Known rows, with every step that occurs:
neda/tipel/rebo/biva/rizu: 4 27 22 2 -12 -37 23 45 -6 -8 1 -27 10 3 -5 11 -2 7 -10 14 12 -2 4 15
biva/rizu/tipel: 5 11 -6 -8 -3 -11 7 13 -10 -1 19 -12 9 4 -4 3 -8 -1 -37 -3 15 -5 9 13
biva/rizu/tipel/rebo/gamuk/tesar/menim: 7 25 -13 -8 -6 -35 13 12 -5 -8 9 -35 11 -2 -5 1 -7 19 -28 -3 24 -53 21 -9
rebo/tipel/rizu/biva: 5 -23 -2 1 -4 -42 4 -8 -9 -8 4 -11 14 7 -3 4 -3 0 -34 26 12 -8 8 -7
rizu/tipel/rebo/gamuk: -6 12 -6 4 2 -34 9 -5 -11 -8 12 -24 20 -1 -2 4 -8 -8 -34 -3 10 -3 10 10
tesar/gamuk/rebo: -5 -16 -9 5 -3 -20 3 -13 -13 -4 0 -1 41 1 -4 3 -4 -8 -1 -3 21 -12 5 25
neda/tipel/rizu/biva: 4 -22 25 1 -8 -42 20 -1 -5 -3 1 -25 8 4 -3 9 -2 3 -29 12 12 -6 5 11
neda/tipel/rizu: 0 -17 24 -5 -13 -35 20 10 -9 2 -1 -21 5 3 -4 7 -2 -5 -4 11 14 -4 5 11
rizu/tipel: 0 -12 -3 1 4 -3 5 10 -11 -2 15 -10 9 3 -5 2 -8 -4 -35 -6 14 -4 9 15
menim/neda/tipel/rebo: -7 -2 18 -1 -4 -29 21 11 -8 1 -4 -21 16 4 -1 2 -1 0 0 0 28 4 7 16
gamuk/tesar/menim/neda: 6 -12 -13 -4 1 5 1 26 -8 4 -7 4 13 1 -5 -7 0 26 8 -16 42 -48 21 -17
tesar/gamuk/rebo/biva: -2 -8 -7 16 -2 -25 1 20 -11 -13 0 -5 44 2 -6 7 -4 0 -6 -1 21 -14 3 23
gamuk/tesar/menim/neda/tipel/rebo: 3 -12 14 -4 -3 -23 22 24 -2 0 -11 -31 8 3 -4 -1 0 23 8 -3 41 -45 17 -2
tesar/gamuk: -12 -16 -3 6 -1 2 1 11 -12 4 1 3 45 3 -5 2 -3 0 -2 -3 19 -13 5 12
rebo/biva/rizu/tipel/neda: 11 22 -10 5 1 -33 6 47 -8 -10 16 -21 21 6 -4 8 -6 6 -45 14 13 17 8 10
neda/tipel/rebo: -5 -4 22 -1 -5 -25 22 9 -8 1 -2 -21 7 2 -4 8 -2 -5 -3 9 11 1 5 18
tesar/menim/neda/tipel: -3 -8 26 -6 -2 3 17 19 -6 3 -6 -17 2 2 0 0 -1 14 9 -5 45 -12 17 18
rebo/tipel: -2 -4 1 -5 1 5 1 4 -13 -3 4 1 7 5 -4 2 -3 -6 -7 21 15 -3 8 -1
tesar/menim/neda/tipel/rizu/biva: 3 -27 24 0 -8 -44 20 6 -1 -2 -6 -29 8 6 2 2 -1 21 -18 0 43 -17 17 12
tipel/rizu: 2 -18 -8 -2 -10 -38 4 9 -14 5 1 6 15 3 -4 2 -2 -3 -5 0 11 -6 9 -3
rebo/gamuk/tesar/menim/neda/tipel: 1 15 22 -7 -1 7 17 14 -5 -3 -7 -29 5 -5 -3 0 1 22 11 -3 42 -47 18 -7
rizu/tipel/neda/menim: 7 -11 17 0 7 -25 22 17 -4 6 11 -17 13 4 -2 10 -10 8 -44 12 -7 22 -1 13
menim/neda: -2 -2 -8 -1 1 -1 0 12 -14 5 1 13 20 3 -2 -4 -1 2 0 -13 29 0 10 2

Rows:
5 -4 -6 -6 0 -18 3 -19 -14 -10 2 -2 4 3 -4 4 -4 -14 -6 22 16 -3 7 12 -> gamuk/rebo/tipel
8 -5 19 -2 -6 -40 20 2 0 -8 -8 -42 12 -2 -2 1 1 29 -15 1 41 -53 18 -14 -> rebo/gamuk/tesar/menim/neda/tipel/rizu/biva
6 28 -17 -8 -4 -39 12 14 -4 -8 7 -36 21 0 -1 -4 -6 24 -25 -12 41 -51 23 -11 -> biva/rizu/tipel/rebo/gamuk/tesar/menim/neda
2 10 -11 -5 -6 -41 12 10 -9 -2 16 -20 16 5 -4 3 -9 -2 -38 -2 13 -4 10 14 -> biva/rizu/tipel/rebo
0 -17 -3 -6 -8 -36 4 4 -13 -2 3 -6 13 6 -3 2 -3 -6 -9 25 13 -6 8 -7 -> rebo/tipel/rizu
3 -9 -9 3 8 -20 4 10 -11 -2 13 -15 18 4 -4 4 -7 -4 -38 9 13 20 9 13 -> rizu/tipel/neda
0 -5 -8 16 3 -37 9 39 -8 -12 12 -22 20 6 -5 5 -8 2 -41 -2 11 -4 8 13 -> rizu/tipel/rebo/biva
-10 17 23 -3 -5 -28 21 4 -5 -4 -9 -31 12 -2 2 2 -1 11 10 -2 40 -11 18 14 -> tesar/menim/neda/tipel/rebo/gamuk
0 12 20 -3 -5 -19 23 10 -4 -5 -9 -36 3 -5 -5 6 -1 17 7 8 22 -49 16 -5 -> neda/tipel/rebo/gamuk/tesar/menim
-4 -1 24 -4 -1 1 16 13 -9 2 -1 -13 10 2 -1 2 -1 1 1 -2 31 2 6 16 -> menim/neda/tipel
-7 -16 -4 1 -1 -18 3 -18 -12 -11 1 -14 37 5 -4 5 -5 -12 -4 22 23 -13 3 20 -> tesar/gamuk/rebo/tipel
4 11 -6 -3 0 8 2 11 -10 -2 -4 -2 8 -7 -6 0 -1 20 6 -5 24 -52 20 -20 -> rebo/gamuk/tesar/menim
8 -1 -11 -4 4 -35 3 -19 -14 -10 0 -8 12 4 -3 6 -3 -14 -9 37 14 22 7 10 -> gamuk/rebo/tipel/neda
2 9 -13 3 3 -29 10 3 -9 -9 10 -30 19 -2 -7 2 -7 3 -34 -3 9 -38 10 -11 -> rizu/tipel/rebo/gamuk/tesar
12 -3 14 -7 3 -40 21 -11 -8 -2 -1 -9 7 4 -1 13 -6 -1 -16 40 -7 24 -2 10 -> gamuk/rebo/tipel/neda/menim
5 25 -11 5 -10 -40 7 43 -11 -6 3 0 21 3 -5 6 -2 8 -12 3 10 -4 8 0 -> tipel/rebo/biva/rizu
14 19 -10 2 -4 -37 8 22 -9 -17 17 -20 7 3 -5 7 -9 -1 -41 -1 17 -7 8 24 -> gamuk/rebo/biva/rizu/tipel
15 26 -11 1 -9 -32 4 22 -13 -11 5 4 10 0 -5 7 -3 1 -10 2 14 -5 7 13 -> gamuk/rebo/biva/rizu
15 20 16 2 0 -37 24 54 -2 -2 15 -22 16 5 -3 14 -9 18 -51 17 -8 19 -1 10 -> rebo/biva/rizu/tipel/neda/menim
